Each row was made from one small tree. Brackets hold a mark, then the marks that hang from it, in the order of their numbers. Every link used is in the known rows. Write each row's tree.
Known rows
{J752 {J336 {J789 J598} J919} J669}: [-0.18  0.11 -0.10 -0.30  0.15 -0.02  0.25  0.08  0.25  0.09  0.19 -0.38
 -0.06 -0.26 -0.01 -0.12  0.06]
{J752 J336 J669}: [-0.02  0.23 -0.35 -0.44 -0.09 -0.12  0.45  0.05  0.44  0.02  0.63 -0.03
  0.07 -0.19 -0.01  0.18  0.28]
{J336 {J789 J568 J598} J919}: [-0.21 -0.15  0.31  0.35  0.32  0.26 -0.22 -0.13 -0.33  0.05 -0.56 -0.52
 -0.18 -0.21  0.02 -0.39 -0.38]
{J752 {J336 J789} J669}: [-0.15  0.13 -0.22 -0.43 -0.10 -0.12  0.33  0.00  0.38  0.11  0.50 -0.10
 -0.25 -0.13 -0.08  0.12  0.19]
{J825 J919}: [ 0.09  0.27  0.11 -0.04  0.10  0.06 -0.07  0.05 -0.23  0.02 -0.16  0.07
 -0.04 -0.29 -0.26  0.01 -0.25]
{J598 J919}: [-0.14  0.16  0.04  0.23  0.05  0.12  0.08  0.08  0.06 -0.06 -0.20  0.06
  0.03 -0.03  0.09 -0.12 -0.10]
{J598 {J789 J568}}: [-0.13 -0.05  0.05  0.31 -0.09  0.08  0.07 -0.19  0.02 -0.09 -0.12  0.19
 -0.09 -0.10  0.04  0.12 -0.18]
{J919 J336}: [ 0.23  0.35  0.29  0.09  0.00  0.14 -0.17 -0.11  0.01 -0.06 -0.10  0.08
 -0.12 -0.20 -0.07  0.11 -0.09]
{J752 {J336 {J789 J568}}}: [-0.04  0.16  0.08 -0.05 -0.03  0.04  0.21 -0.16 -0.12  0.08  0.17 -0.15
 -0.29 -0.09 -0.11 -0.02 -0.04]
{J789 J568}: [-0.02  0.00 -0.01  0.23  0.03  0.16  0.03 -0.20 -0.11 -0.03 -0.01 -0.10
 -0.02 -0.16  0.01 -0.01 -0.13]
{J752 {J336 J789}}: [-0.03  0.16  0.08 -0.19 -0.05 -0.05  0.19 -0.02 -0.06  0.10  0.18 -0.09
 -0.28  0.02 -0.12 -0.01  0.04]
{J789 J598}: [ 0.02  0.16 -0.10  0.27  0.07  0.11  0.10  0.05 -0.16 -0.06 -0.16 -0.05
 -0.01 -0.20  0.10 -0.29 -0.09]
{J336 {J789 J598} {J919 J568}}: [-0.14 -0.17  0.56  0.19  0.32  0.11 -0.38 -0.04 -0.28  0.07 -0.59 -0.49
 -0.19 -0.12 -0.12 -0.24 -0.56]
{J789 J336 J568 {J598 J919}}: [-0.12  0.16 -0.19  0.72  0.15  0.52  0.28 -0.03 -0.36 -0.26 -0.37 -0.16
 -0.21 -0.63  0.23 -0.47 -0.38]
{J752 J336}: [ 0.10  0.25 -0.06 -0.19 -0.05 -0.05  0.32  0.02  0.01  0.01  0.32 -0.02
  0.03 -0.03 -0.05  0.05  0.12]
{J336 J789}: [-0.16 -0.13  0.16  0.00 -0.01 -0.01 -0.15 -0.05 -0.08  0.10 -0.15 -0.09
 -0.39  0.07 -0.09 -0.07 -0.11]
{J825 {J919 J336 J568}}: [ 0.32  0.52  0.60  0.04  0.11  0.16 -0.33 -0.12 -0.26 -0.03 -0.27  0.09
 -0.16 -0.48 -0.42  0.25 -0.59]

Which tree is each row?
[-0.25  0.01  0.01  0.40 -0.04  0.20  0.18  0.11  0.04 -0.22 -0.34  0.27
 -0.19 -0.22  0.18 -0.07 -0.26]
{J598 {J789 J336} J919}
[ 0.00  0.34  0.61  0.31  0.07  0.22 -0.27 -0.12 -0.01 -0.05 -0.42  0.00
 -0.34 -0.17 -0.12  0.06 -0.53]
{J598 {J919 {J336 J789} J568}}
[-0.09  0.17 -0.18  0.50  0.13  0.37  0.24  0.17 -0.26 -0.23 -0.36 -0.06
 -0.18 -0.48  0.23 -0.47 -0.25]
{J789 J336 {J598 J919}}
[-0.03 -0.08 -0.02  0.26  0.30  0.31  0.04  0.14 -0.36 -0.15 -0.41 -0.34
 -0.02 -0.46  0.17 -0.43 -0.25]
{J789 {J336 J919} J598}
[-0.05  0.15  0.02  0.51  0.14  0.35  0.15  0.11 -0.30 -0.24 -0.39 -0.11
 -0.20 -0.50  0.13 -0.35 -0.47]
{J789 J336 {J598 {J919 J568}}}
[ 0.16  0.47  0.45  0.13  0.10  0.25 -0.29 -0.17 -0.32  0.03 -0.35  0.03
 -0.40 -0.49 -0.35  0.05 -0.45]
{J825 {J919 {J336 {J789 J568}}}}
[-0.03  0.09  0.04 -0.47  0.13 -0.10  0.21  0.02  0.37  0.06  0.39 -0.32
  0.24 -0.21 -0.09  0.24 -0.03]
{J752 {J336 {J919 J568}} J669}
[-0.11 -0.25  0.27  0.14  0.08  0.09 -0.10  0.00 -0.09 -0.13 -0.32 -0.01
 -0.09 -0.20  0.00  0.10 -0.40]
{J598 {J789 {J336 {J919 J568}}}}
[-0.22  0.30 -0.27  0.01 -0.02  0.11  0.47 -0.04  0.25  0.01  0.29 -0.17
 -0.24 -0.37  0.04 -0.14  0.00]
{J752 {J336 {J789 J568 {J598 J919}}} J669}
[ 0.10  0.48  0.32  0.53  0.12  0.29 -0.03 -0.02 -0.12 -0.17 -0.42  0.00
 -0.08 -0.37  0.05 -0.21 -0.44]
{J789 {J598 {J919 J336 J568}}}
[ 0.08  0.26  0.42  0.22  0.01  0.23 -0.27 -0.29 -0.12  0.01 -0.23 -0.06
 -0.45 -0.25 -0.12  0.05 -0.26]
{J919 {J336 {J789 J568}}}
[-0.19 -0.01  0.25  0.41 -0.02  0.18  0.06  0.02  0.00 -0.23 -0.38  0.22
 -0.22 -0.25  0.04  0.08 -0.54]
{J598 {J789 J336} {J919 J568}}
[-0.10  0.27 -0.08  0.69  0.13  0.37  0.21 -0.09 -0.21 -0.15 -0.34 -0.10
 -0.01 -0.39  0.18 -0.40 -0.29]
{J789 J568 {J598 J919}}
[-0.07 -0.23  0.06  0.21  0.26  0.35 -0.04 -0.12 -0.31 -0.11 -0.26 -0.39
 -0.04 -0.41  0.08 -0.14 -0.30]
{J789 {J336 J919} J568}
